Each row comes from the steps of one path. Every step used is in the known rows, and no mark comes twice. Write the path behind each row, first mark first.
Known rows:
c, g, k, m: [ 33 -31 -19  14 -23  -9   7  -1  30 -14 -19  38   4 -18  19   3   3  15
 -14 -20 -21  19  23]
m, s, y, t, x, k: [ 58 -11  -4 -19 -21   6  20  45 -32  -1 -55  -6  -2  -8  36  46  32  42
  41  12 -45 -11  45]
a, q: [ 53  -3   9   1   5 -39 -22   2  17   9 -16  56  13 -28   0  -6   4   8
  -9 -10 -10   2  25]
x, k, q, a: [ 27  20 -45  11 -17 -25 -22  -7  40  11  -7  96   4 -21  -7 -35  19  19
  -4 -11 -12  11  18]
g, k, m, a: [ 37 -40   1  -2 -17 -17 -37   8  34  20 -17  43  11 -34  10  -7  34  -6
   6 -19 -23  38   3]
g, k: [ 63 -36  -5   3  -5 -11  -8  12  29   6 -27  42  -8 -43  11  -1  12   6
 -11 -25 -14  11  12]
x, k: [ 59   0 -21   6  -4 -13  -7  18  -5   8 -32  62   5 -36  11  -7   5  19
  12 -20  -7   0  -5]
t, x, k: [ 51  13 -29   3 -17   2   4  32 -21   7 -39  47   4 -31  23   0  17  19
  36 -11 -10 -11  -3]
t, x: [ 60  -5 -11  -7 -10  -8  -7  24 -10   0 -26  14  10 -26  22  10  12   7
  25  -4 -12  -1   7]
t, x, k, m, s, y: [ 20   7 -12 -19 -42   3   2  26 -14  -2 -33  14  23 -12  34  37  34  36
  53  13 -17   4  18]
s, z, k: [100 -34  13 -23  14   5  -3 -10   1  10  -9  20  26 -20  27  -2   8   5
  17   5  -2  15   7]
a, q, k: [ 59 -11   1  -4   2 -45 -13  13 -15  27 -21  68  23 -34   5 -25  13  20
  -8  13  -4 -19  29]
k, m, s, y: [ 40 -24  14 -25 -22 -19 -19   5  12  -8 -13  -3  29 -14  21  42  17  22
  16  11 -15  25  26]
c, g, k, q: [ 41 -26 -28  13 -23 -19  11  -4  53 -21 -14  57 -16 -17  14 -15   8  13
 -19 -20 -24  11  31]
x, k, m: [ 33   4 -29   8 -17   1 -21   9   0  10 -21  46  25 -33   7  -3   3  20
   9 -11  -3  17  -1]
t, x, k, m, a: [ 26   8 -22  -1 -28  -5 -25  28 -14  20 -29  47  22 -22  22  -6  38   6
  54  -4 -20  16 -11]
g, k, m, a, q: [ 21 -24  11   3 -14 -34 -41   0  46  27 -13  69  13 -31   0 -17  39  -5
  -4 -16 -25  29  24]
x, k, m, s: [ 15   5 -30   2 -38  -6 -17  14  -4   0 -25  49  21  -5   7  28  22  26
  34  -2   0  11  11]
y, t: [ 81 -32  -2  -3  11  -6 -13  19  -8   6 -30  -6   6 -24   8  16  -5  13
 -15  -7 -34  12  35]
m, a: [ 71 -26  12  -9   4 -42 -31  13   7  14 -20  46   9 -28  14  -5  24  -7
  21 -15 -21  19  -8]
m, t, x, k, q, a: [ 15  36 -64  10 -41  13  -7   3  33   8 -21  64   6 -22   7 -18  35   5
  50   6 -42  -5  25]
m, s: [ 51 -16  -4  -8 -19 -29 -13  14   2  -8 -23  33   7  -6  11  35  18  12
  26  -4  -4   4  18]
k, m, a, q: [ 28  -7  15  -3  -6 -45 -51  -2  23  23  -5  57  31 -19  -1 -12  26  -4
   8  -3 -20  28  16]
y, t, x, k, m, a: [ 37  -5 -21   0 -19  11 -20  38 -29  25 -39  12  18 -14  19   6  34  14
  37   2 -44  18  20]
s, z: [ 81  -3  12 -23   2 -12 -15  12  18   4 -10  16  16 -24  37  -2  11   3
  20  -4   8  12   0]
q, k, m: [ 50 -23 -19  -7 -13 -15 -23  13 -22  22 -14  25  39 -35  10 -11   6  20
  -2  19   1   6  13]

Write each row's path:
[ 37  -7 -39  -9 -36  23  -7  22 -28  19 -28  -8  40 -36  24   7  23   6
  51  36 -29 -10  20]
q, k, m, t, x
[ 29  -4 -20  -1 -22  -8 -23  -1  -2  27 -17  37  44 -38   2 -10  17   7
  18  30 -26  -7  38]
a, q, k, m, t
[ 31   2 -30  -4 -33  28 -16  11   3   0 -22 -18  31 -30  19  24  14  -6
  51  12 -36  11  16]
k, m, t, x
[ 36 -32 -14   4 -18   2 -22   4  34   8 -16  25  12 -39   6   2  10   7
 -14 -16 -11  28  16]
g, k, m
[ 41  -6  -6 -31 -35 -12 -16  19 -13  15  -8  14  41   1  38  14  37  22
  43  36  22   3  21]
q, k, m, s, z
[ 68 -14 -11 -17   1  -7 -18 -34  47  13  16  53  26  -4   9 -30  22   5
   1  13  -8  27  30]
s, z, k, q, a
[ 20   8 -28  -4 -34   6 -12  14 -18  26 -24  20  43 -32  14  -3  28   8
  41  39 -30 -18  40]
a, q, k, m, t, x
[ 45 -27 -24   4 -18  -8 -18   0  56   1 -11  45  -8 -37   2 -16  15   7
 -20 -16 -14  22  24]
g, k, q
[ 49 -13 -12 -22 -20 -14 -13 -29  43   4  12  56  22  24   8   2  41  10
  26  22  -3  21  42]
m, s, z, k, q, a
[ 24  17 -37   4 -29  15 -11  23 -16   9 -28  30  24 -27  18   2  14  20
  34  -2  -7   6   1]
t, x, k, m
[ 17  12  -3   6 -13 -36 -40   5  12  29 -18  89  26 -24   0 -23  32   8
  20 -10 -18  19   6]
x, k, m, a, q
[ 50 -31  -4 -13 -12 -34 -37  16 -21  34 -14  42  38 -29  13 -20  30   7
  18  16 -12  16   1]
q, k, m, a
[ 25 -13 -12  -7 -31 -15 -27   6   6  -5 -12  16  27  -2   6  39  16  12
  22   4  -1  21  22]
k, m, s
[ 17   4 -37   1 -42  24  -1  39 -33   3 -42  -2  15   8  17  47  30  32
  43  13 -27   3  45]
y, t, x, k, m, s
[ 30 -16 -29   8 -18 -23 -24 -11  76   9  -2  76  -8 -27  -7 -30  25   6
 -27 -16 -19  22  35]
g, k, q, a
[ 60 -19  15 -10   3 -66 -28  17 -14  39 -22  85  21 -29   8 -33  37   7
  13  10 -16 -10  17]
m, a, q, k
[ 37   2 -27   1 -10 -36 -33 -14  51   5   6  64   9 -16  -8 -24  13   6
 -16  -4 -15  23  28]
k, q, a
[ 74 -30   4 -21   1  19 -17 -18   6  12   2   3  47 -16  23   1   7   5
  14  14   1  32  11]
s, z, k, m
[ 30   7 -41   9 -28  24 -16   4   8   8 -28  30  26 -40   9   8   8   6
  39  -2 -30  12   3]
x, k, m, t
[ 25   9   6 -27 -33 -29 -20  11  -3  22  -4  40  44   5  27   4  42  23
  34  40  21  -5  41]
a, q, k, m, s, z
[ 25  20 -16 -16 -39   4 -14  16   7   2 -15  35  26   3  34  22  34  23
  54   7  17  14   6]
x, k, m, s, z
[ 29  18 -52  10 -21   5  -8  19  11  13 -25  45  -1  -7   3 -17  26  26
   4   3 -41   2  51]
y, t, x, k, q, a
[ 81 -33  12 -27  -7  -1   3  -5  -3   0 -13  22  23   8  27  30  27  10
  43  14   2   9  20]
m, s, z, k
[ 64 -24  -6 -27 -20   1  -8 -17  24  -4   3  25  23  13  18  15  30  10
  34  23   2  19  31]
m, s, z, k, q
[ 41 -20  -4 -14 -21   5  -5  23 -12   3 -37  -7  19 -10  20  43  19  43
  12  11 -38  17  46]
x, k, m, s, y, t
[  5  18 -37  -1 -50   8  -6  28 -19  -1 -32  32  20   0  19  34  34  26
  59   7  -3   1  14]
t, x, k, m, s
[ 42 -26   6 -27 -26  10  -3  29 -17  -5 -31 -54  23  -1  30  60  25  30
  24  27 -44  17  59]
k, m, s, y, t, x
[ 77 -42  22 -25  -2 -18   0  23  -7  -5 -35 -22   4 -10  23  51  15  28
   3   9 -43   9  52]
m, s, y, t
[ 16  33 -24 -19 -51  18  -3  31  -9   1 -22  19  26   8  46  29  45  22
  78  16  14   3   9]
t, x, k, m, s, z
